(in the rows, 128 means zero)
Known rows, with every step that occurs
ninuful-buse-mivi: [131 126 136 141 115 131  67 104 122 120 130 117 146 144 148 146 129 120
 104 160 104 182 141  99 164 145 111 123 152 112 115 151 124 146 106 139
 125 143 122]
toburi-letiz-siguti-mivi-ninuful-buse: [123 144 149 119 125 136 110 131 136 166 141  95 149 121 116 117  74 118
 122 149 127 161 127  90 156 114 199 175 131 141 132 127 150 127 163 167
 124  83 117]
lavul-toburi-pobis-meze: [143 139 136 155 102 109 156 108 130 118 133 122 137 126 135 136 134 149
 100 145  94 109 132 128 120 139 104 151 179 113 126  99 133 139 144 105
 168 116 106]
toburi-letiz-siguti: [112 125 137 124 131 131 133 142 144 154 125 120 129 113 121 121  93 131
 138 128 147 125 122 113 145 131 165 164 125 135 145 141 134 117 171 150
 123 100 123]
buked-letiz-toburi-pobis-meze-kovu-funiro-pesat: [132 143 129 133 121 137 143 114 153 118 160 147 194 139 148 141 132 128
 139 115 153 133  98 172 114 131 134 153 184 132 117 114 129 122 142 133
 140 133 118]
tabo-kovu-funiro: [108 129 110 126 131 125 110 138 124 139 120 130 122 139 157 108 121 106
 131 111 107 136 123 120 158 116 138 157 127 145 109 144 100 137 137 117
 150 130 126]
lavul-toburi-letiz-mivi: [125 126 104 136 123 114 153 129 135 121 115 134 145 107 122 134  86 128
 113 145 119 122 134 125 130 121 129 184 135  99 129 129 146 131 174 124
 138  71 123]
ninuful-meze: [109 116 157 165 115 131 117 126 116 124 115 129 157 119 135 114 128 137
 146 147 105 148 116 116 130 141 149 147 138 128 124 127 137 105 120 132
 131 151 147]
funiro-kovu-tabo-letiz: [125 129 125 153 120 124 148 130 157 123 155 101 170 110 139 126 117 156
  94 126  97 142 108 141 157 135 192 124  94  98 114 183 109 127 186 123
 101 123 107]
funiro-kovu: [134 138 132 130 132 106 134 123 136 118 145 113 158 121 118 114 140 151
 125 110 115 143 106 131 135 132 161 129 121 109 116 158 121 144 146 135
 115 147 122]
letiz-mivi: [115 117 116 130 135 126 130 139 141 122 142 123 142 131 121 136  92 145
 135 122 138 102 121 148 114 135 158 141 132 133 114 136 153 152 142 137
 132 114 123]
buked-letiz-siguti-mivi-ninuful-meze-kovu: [114 122 139 125 128 154 119 129 161 128 166 156 210 133 106 129  95 156
 122 160 124 173  96 143 119 135 194 155 155 176 126 112 170 131 124 157
 118 106 113]
mivi-ninuful: [139 155 125 126 126 145 144 135 122 153 135 113 143 135 127 117 101 104
 136 144 108 149 127 117 146 112 164 136 124 137 113 120 145 129 136 153
 140 121 111]
letiz-siguti-mivi-ninuful-meze: [119 125 137 132 125 136 131 136 151 156 151 114 171 129  96 108  88 154
 122 151 101 151 123 110 134 124 220 153 129 164 102 110 171 144 123 150
 130 109 130]
nizoz-zigi: [113 135 106 129 110 131 140 139 134 132 146 150 136 117 117 126 130 123
 129 138 116 138 138 127 126 130 147 135 130 113 136 110 127 139 113 137
 123 109 140]
nizoz-lavul-toburi-letiz-siguti-mivi-ninuful-meze-pobis: [117 146 129 153 108 121 186 144 153 146 141 131 143  97 116 100 101 136
  91 179  99 160 143  86 134 115 175 177 149 113  94  95 167 148 168 133
 135  66 136]
pobis-meze-kovu-funiro: [146 146 167 136 139 115 131 111 152 111 149 119 144 145 135 107 163 148
 159 127 123 130 129 158 136 118 140 151 161 169 109 138 110 132 125  93
 156 118 127]
buked-letiz-toburi-pobis-meze-kovu-tabo: [121 130 123 155 117 147 156 125 164 107 166 144 187 133 155 163 123 146
 121 149 135 143  96 175 115 151 145 135 171 132 136 121 138 128 146 120
 147 110  99]
meze-kovu-tabo-letiz-toburi-zigi: [125 125 126 157 139 142 155 142 162 132 147 130 194 128 148 151 103 152
 142 140 100 145 105 168 155 121 183 132 106 134 112 191 124 124 150  87
 115  76  92]
lavul-toburi-pobis-meze-kovu-funiro-pesat: [153 150 145 133 116  95 146 100 125 122 134 128 170 137 141 112 142 143
 107 122  96 106 130 135 130 111 115 163 186 114  98 115 119 138 148 102
 163 120 114]
ninuful-buse-mivi-siguti-letiz-toburi: [132 134 131 166 117 143 103 117 134 125 145 114 178 143 146 124 133 102
 108 189 113 192 149  99 167 157 143 154 120 115 110 127 134 129 118 147
 128  98 122]
siguti-letiz-toburi-pobis-meze-kovu-funiro-pesat: [143 161 164 138 113 112 170 122 120 139 152 102 181 132 149  96 141 121
 152 132 138 118 131 153 116 128 152 185 144 131  94 122 121 114 146 114
 134 107 137]
pesat-funiro-kovu: [158 129 108 125 132 110 128 142 144 124 110 129 139 142 124 132 127 138
 130 101 123 132 126 134 159 117 152 132 118 120  95 147 122 126 144 135
 127 128 110]
nizoz-lavul-toburi-zigi: [130 132 101 134 122 123 172 138 147 131 124 177 126 109 137 133 135 149
 125 149 102 143 135 104 123 136 110 138 139 101 114 127 130 130 141 106
 126  91 122]
buked-letiz: [119 120 117 122 122 152 114 127 143 110 143 163 151 128 134 147 122 127
 119 137 150 147 109 146 115 145 111 132 153 137 153 114 132 117 135 152
 116 131 115]
buked-letiz-mivi-ninuful: [115 129 104 124 126 161 127 141 149 121 159 150 172 134 126 147  76 124
 130 143 146 141 104 154 115 140 159 148 153 147 133 114 163 136 151 175
 128 115  99]
mivi-letiz-toburi: [135 139 100 170 124 146 187 135 145 145 143 122 167 104 128 145 105 107
 167 126 150 105 112 153 117 139 168 150  93 113 104 124 154 113 137 124
 120 102 125]
ninuful-buse-mivi-siguti-letiz: [131 134 148 152 119 140  76 116 123 124 146 112 162 146 147 115 137 107
  98 189 113 190 152  89 171 156 135 149 130 123 121 129 124 130 122 156
 125 108 116]
kovu-meze: [138 119 129 143 120 142 126 124 129 100 137 129 103 118 137 124 154 140
 124 129 124 155 146 117 139 120 126 127 137 117 127 132  90 118 134  99
 138 132 148]
mivi-letiz: [133 139 129 147 128 143 148 134 128 145 145 120 142 108 131 132 110 115
 150 125 149  98 116 138 123 137 155 144 108 123 120 127 137 114 144 136
 114 118 115]
ninuful-buse-mivi-letiz: [134 133 137 153 114 139  80 107 121 130 141 111 157 131 151 149 118 110
 118 157 118 163 134 104 161 151 128 134 138 110 110 151 129 136 116 145
 116 137 115]
siguti-mivi-ninuful-meze-kovu-funiro-pesat: [141 159 170 103 135 120 100 114 114 146 150 102 179 138 116  88 105 122
 116 142 102 171 134 111 146  80 201 167 145 145  86 123 140 138 123 137
 129 116 155]
toburi-letiz-mivi: [110 130 138 120 136 128 123 143 131 135 133 109 117 114 127 133  78 121
 137 128 158 114 125 129 132 127 156 172 133 120 147 148 136 132 181 148
 129  95 128]
toburi-pobis-meze-kovu-tabo-letiz-mivi-siguti: [122 144 182 164 124 137 143 130 157 130 185  86 154 143 143 137 113 159
 103 148 119  94 117 155 137 147 184 141 157 152 130 131 128 143 180 119
 165  95  78]
kovu-funiro: [126 131 116 133 145 116 134 143 133 141 114 134 131 131 152  84 138 121
 133  97 130 130 133 121 154 111 111 157 141 128 107 134 114 130 136 134
 135 134 145]
ninuful-meze-kovu-funiro-pesat: [122 131 172 142 137 113 108 117 114 128 117 136 201 133 143  86 141 134
 155 122 107 148 110 130 143 105 163 162 147 134  89 151 123 105 122 123
 127 149 154]
ninuful-mivi-siguti-letiz-toburi-lavul: [130 141 101 125 132 126 155 148 142 125 137 123 153 137 107 122  91 135
 133 188 135 151 141 116 161 149 194 164  97 162 140 120 143 137 141 172
 125  57 114]
kovu-tabo-letiz-toburi-lavul: [122 117 102 167 112 155 176 144 167 140 128 104 149 112 153 158  94 143
 122 145 107 130 124 143 157 139 178 129  89 107 116 167 117 110 176  95
 108  84 100]
ninuful-meze-kovu: [115 124 176 157 130 123 122 119 119 119 124 134 187 129 129 114 134 145
 153 150 100 156 104 136 129 129 160 148 140 143 114 147 140 113 110 113
 132 133 138]

Rows
[122 114 126 113 132 123 127 133 160 142 153 124 150 129  94 122 106 165
 108 130 126 127 130 123 122 129 186 139 127 158 114 116 156 155 122 132
 120 101 132] => letiz-siguti-mivi
[136 131 169 141 120 133 136 109 180 112 181  99 162 135 118 141 125 177
 117 163 107 132 132 167 135 132 206 135 130 177 113 145 125 132 149  81
 137  80 107] => pobis-meze-kovu-tabo-letiz-siguti-mivi
[135 141  82 131 126 123 166 136 140 132 131 123 150 119 110 168  67 139
 162 147 141 121 116 139 150 143 187 147 107 146 122 145 153 145 133 156
 115  92 114] => ninuful-mivi-letiz-toburi-lavul
[144 157 147 116 119 135  97 112 118 146 152  90 151 140 117 120  97 111
 103 159 100 181 139  95 144 103 179 145 135 139 110 107 152 146 117 151
 129 101 122] => siguti-mivi-ninuful-buse
[144 147 146  98 155 106 118 117 125 134 131 138 183 147 139  90 143 125
 139  96 129 127 121 145 143  83 145 147 141 137  84 159 111 127 129 117
 122 125 135] => meze-kovu-funiro-pesat
[114 110 114 112 126 149 113 132 169 121 164 158 169 128 108 142 104 157
 104 140 150 147 110 142 109 145 158 140 151 162 141 104 153 138 130 155
 110 108 119] => buked-letiz-siguti-mivi
[123 134 108 131 116 120 197 133 157 140 124 163 128  98 123 122 122 135
  99 160 120 134 141  99 122 131 132 155 126 100 112 116 144 116 170 120
 129  68 138] => nizoz-lavul-toburi-letiz-siguti
[109 133 138 132 147 139 125 151 144 138 144 109 128 119 122 118  84 113
 129 143 162 119 131 118 145 131 177 179 118 128 152 129 138 127 192 162
 138  71 119] => toburi-letiz-mivi-siguti
[160 125 108 152 125 116 124 152 148 105 122 116 123 135 133 120 138 147
 124  96 120 146 139 130 172 106 153 134 141 118  85 142 104 147 151 119
 134 133 109] => pesat-funiro-kovu-meze-pobis
[119 132 138 161 115 131 148 134 164 139 168  89 201 109 123 110  91 168
  92 146  74 165 105 125 163 132 252 145  98 119  97 170 136 132 181 138
 105 115 111] => funiro-kovu-tabo-letiz-siguti-mivi-ninuful-meze
[145 144 174 134 127 122 128 101 148 103 158 116 143 143 120 136 155 153
 155 148 123 130 127 163 121 129 150 133 154 169 122 133 120 130 121  90
 152 116 117] => pobis-meze-kovu
[122 129  89 127 127 122 146 138 145 138 148 137 161 121 103 146  64 147
 133 148 137 109 117 137 150 143 203 142 108 167 121 135 161 147 135 182
 116 101 113] => ninuful-mivi-letiz-siguti
[136 143 125 113 126 139 107 126 130 130 144 118 119 141 126 145 108 121
  98 165 108 173 154 112 171 132 130 126 144 127 115 150 129 166 123 135
 136 135 133] => buse-mivi-ninuful
[120 127 124 184  99 148 175 133 167 132 155  92 148 116 160 157 104 139
 102 149 105 117 127 156 149 144 177 129 114 113 119 143 121 113 181  99
 138 100 104] => kovu-tabo-letiz-toburi-pobis-meze
[130 130 136 151 126 141  69 113 134 123 142 119 158 149 144 129 135 110
  96 174 108 186 145  88 177 147 133 131 138 119 120 132 127 140 116 154
 134 119 114] => ninuful-buse-mivi-siguti
[142 152 149 144 116 130 151 117 144 136 180  84 136 113 112 150 108 138
 123 137 145 110 129 144 108 136 178 157 138 133 118  99 149 149 134 110
 137  96 134] => siguti-mivi-letiz-toburi-pobis-meze
[124 141 112 121 132 122 130 143 128 119 150 132 151 139 108 109  96 125
 103 191 133 150 149 115 161 141 185 158  99 169 145 111 139 135 142 187
 129  69 124] => ninuful-mivi-siguti-letiz
[125 145 138 165 130 142 175 153 137 145 155 112 167 129 132  91 131 106
 119 166 141 132 136 119 131 152 168 173 102 130 130  88 141 113 156 150
 143  70 115] => mivi-siguti-letiz-toburi-pobis
[117 136 115 103 126 121  92 123 114 142 123 128 136 142 155 108 120  96
 129 101 114 125 127 119 156 101 154 152 126 134  95 145  89 127 143 122
 138 145 131] => tabo-kovu-funiro-pesat
[107 112 111 169 127 157 147 153 171 132 160 109 159 121 147 133  82 137
  85 156 115 116 133 144 159 138 202 136  83 123 120 150 130 118 195 132
 122  72  97] => kovu-tabo-letiz-mivi-siguti
[143 131 132 140 125 117 132 120 137  96 153 116 139 113 125 112 160 160
 120 111 114 164 119 121 143 126 160 126 127 101 116 163  90 136 151 111
 123 150 137] => funiro-kovu-meze
[132 150 114 117 116 124 193 131 156 150 140 146 129 102 111 117 103 131
  84 173 111 154 149  89 127 117 162 163 126 110 106 104 156 129 170 126
 132  51 139] => nizoz-lavul-toburi-letiz-siguti-mivi-ninuful
[137 139 120 134 134 137 136 136 144 143 163 111 149 108 113 149  94 138
 150 128 143 130 125 136 119 128 181 160 116 128 120 127 148 149 123 114
 111  88 131] => siguti-mivi-letiz-toburi-zigi
[117 120 120 134 109 145 104 122 121 107 137 125 100 129 146 140 133 122
 125 137 105 155 134 117 147 122 149 133 123 137 126 142  81 128 136  88
 152 128 128] => tabo-kovu-meze
[131 124 112 125 121 111 151 124 147 135 121 135 151 106 105 123  94 141
  96 152 112 138 139 110 135 117 149 182 132 116 129 117 147 133 162 119
 131  63 131] => lavul-toburi-letiz-siguti-mivi
[128 149 145 141 111 138 139 140 109 147 147  99 175 132 139  99  85 108
 146 166 121 143 131 124 123 138 180 181 115 140 102 123 157 123 148 166
 120  92 108] => siguti-letiz-mivi-ninuful-buse
[116 128 146 107 133 125 119 137 146 151 142 109 123 112 106 121  87 139
 116 136 148 134 132 108 140 121 178 169 130 141 146 133 138 135 165 143
 119  84 138] => toburi-letiz-siguti-mivi
[130 148 149 152 118 144 150 125 145 141 160  91 190 124 116 130  80 132
 105 178  86 181 128 135 148 105 227 157 109 143  97 133 160 130 137 112
 127  74 136] => siguti-mivi-ninuful-meze-kovu-tabo-letiz-toburi
[135 140 130 153 135 149 174 153 147 141 139 114 158 127 123  94 133 117
 150 170 143 141 138 116 137 153 175 175  88 135 130 103 133 107 152 137
 125  56 112] => mivi-siguti-letiz-toburi-lavul
[116 127 137 149 124 132 129 149 154 154 156  99 173 128  99  97  84 155
 119 146 103 147 124 111 140 118 222 158 148 167  93 103 177 173 126 152
 131 112 118] => letiz-siguti-mivi-ninuful-meze-pobis
[127 127 123 142 140 145 113 149 148 123 157 131 143 134 130 128 126 131
 121 182 132 174 159 114 167 165 140 161 120 129 134 144 118 153 130 127
 127  89 130] => buse-mivi-siguti-letiz-toburi-zigi
[130 132 123 112 132 134 137 136 158 158 158 115 160 133  93 114  88 150
 113 141 114 140 129 116 133 118 208 144 125 164 104 109 166 155 127 147
 129  96 121] => letiz-siguti-mivi-ninuful
[122 135  97 121 141 122 123 138 142 117 145 137 144 144 104 126  94 130
 100 174 128 147 141 115 169 133 184 136 111 164 143 114 143 146 136 186
 140  85 119] => ninuful-mivi-siguti
[134 134 114 135 119 115 151 122 126 126 106 137 137 106 128 129 108 117
 108 149 112 138 137 113 138 116 112 175 133  97 137 126 130 116 165 118
 135  79 128] => lavul-toburi-letiz
[104 117 132 185 108 153 144 157 168 151 160  85 177 114 140 115  70 151
  86 163  82 145 127 127 170 122 234 146 114 142  97 139 150 141 177 133
 116  94  99] => kovu-tabo-letiz-siguti-mivi-ninuful-meze-pobis
[129 124 129 157 115 140  87 114 136 140 144 117 172 132 143 146 110 125
 122 154 115 156 127 105 160 156 149 136 135 121 102 150 141 139 117 151
 115 134 108] => ninuful-buse-mivi-letiz-siguti
[126 141 118 145 126 142 122 134 129 145 142 104 175 143 133 127  70 113
 145 143 109 140 116 124 137 123 190 150 134 134  94 129 170 144 141 172
 141 112  94] => letiz-mivi-ninuful-buse
[119 126 139 153 148 143 150 142 168 125 166 120 193 136 135 128  99 146
 102 157 112 125 117 163 152 120 203 136  94 145 111 167 135 127 173 111
 126  57  90] => meze-kovu-tabo-letiz-mivi-siguti
[138 141 144 117 129 130 121 122 131 136 165 102 129 111 108 133 104 131
 111 136 145 119 135 129 116 121 167 149 117 135 123 114 142 144 130 125
 111  96 139] => siguti-mivi-letiz
[126 149 126 145 129 117 158 139 147 111 172 114 177 145 129 121  99 146
 100 205 116 146 140 139 163 144 214 159 119 169 133 120 139 145 153 160
 155  53 106] => ninuful-mivi-siguti-letiz-toburi-pobis-meze-kovu-tabo
[128 140 155 138 118 144 139 121 159 170 156 107 207 128 104 109  80 136
 124 126 111 137 119 139 151 105 226 170 110 165  81 142 150 112 156 133
 102 101 126] => tabo-letiz-siguti-mivi-ninuful-meze-kovu-funiro-pesat
[145 157 161 140 125 125 155 113 145 132 184  88 155 120 108 148 112 144
 129 140 143 114 122 156 107 126 185 157 140 143 112 112 152 154 127  98
 137  84 129] => siguti-mivi-letiz-toburi-pobis-meze-kovu
[112 121 121 157 108 140 102 138 125 105 145 107 101 128 148 127 129 123
 120 130 104 151 134 121 153 113 152 138 145 142 113 133  90 164 138  94
 154 132 111] => tabo-kovu-meze-pobis
[104 118 124 178 111 158 149 148 153 140 147 100 173 115 154 134  65 136
 107 162  90 132 121 141 158 134 214 145  99 122 106 159 142 113 186 134
 122 100 104] => kovu-tabo-letiz-mivi-ninuful-meze
[126 144 140 154 106 125 184 140 114 144 140 106 156 120 142 114 121 118
 134 145 136 123 127 137 109 150 136 171 125 117 122 112 140 121 141 127
 128 101 130] => siguti-letiz-toburi-pobis
[125 125 117 153 130 144 162 142 152 158 150 129 166 108 118 126  98 136
 155 122 147  88 107 138 123 148 188 146 102 142 108 128 154 118 147 145
 113 112 106] => mivi-letiz-siguti
[120 134 159 155 112 153 153 125 164 161 160 106 194 124  91 132  76 147
 124 151 105 144 113 145 140 125 220 158 103 174 103 137 166 120 146 125
 108  87 114] => tabo-letiz-siguti-mivi-ninuful-meze-kovu
[125 153 163 155 115 141 150 126 137 151 164  82 186 126 125 131  77 137
  94 168  84 168 121 128 146 109 218 157 130 137 103 130 160 140 144 118
 137  85 125] => siguti-mivi-ninuful-meze-kovu-tabo-letiz-toburi-pobis
[119 147 161 146 131 127 154 150 113 143 143 112 193 131 140  70  93 125
 159 155 118 143 123 139 129 127 186 205 124 155  91 139 154 124 148 149
 127  91 130] => siguti-letiz-mivi-ninuful-meze-kovu-funiro
[124 141  95 135 131 124 156 145 140 120 148 133 166 136 107 117  93 120
 114 192 134 154 146 126 157 142 194 164  90 162 134 108 151 135 137 180
 133  59 128] => ninuful-mivi-siguti-letiz-toburi
[115 126 125 165 126 162 153 141 169 140 160 110 156 125 108 139  81 124
 119 139 144 104 127 154 137 143 183 154  88 146 125 128 151 118 179 142
 118  77 102] => tabo-letiz-mivi-siguti
[127 129 128 157 132 137 171 129 161 125 147 122 194 127 142 146 109 140
 117 148 105 139 114 172 146 116 181 127  94 130 103 175 132 118 153  86
 119  72 107] => meze-kovu-tabo-letiz-toburi
[124 140 113 128 134 140 143 145 137 142 148 111 154 137 119 129  71 125
 141 134 122 120 122 138 128 122 186 148 128 140 102 129 167 153 148 158
 142 108 109] => letiz-mivi-ninuful
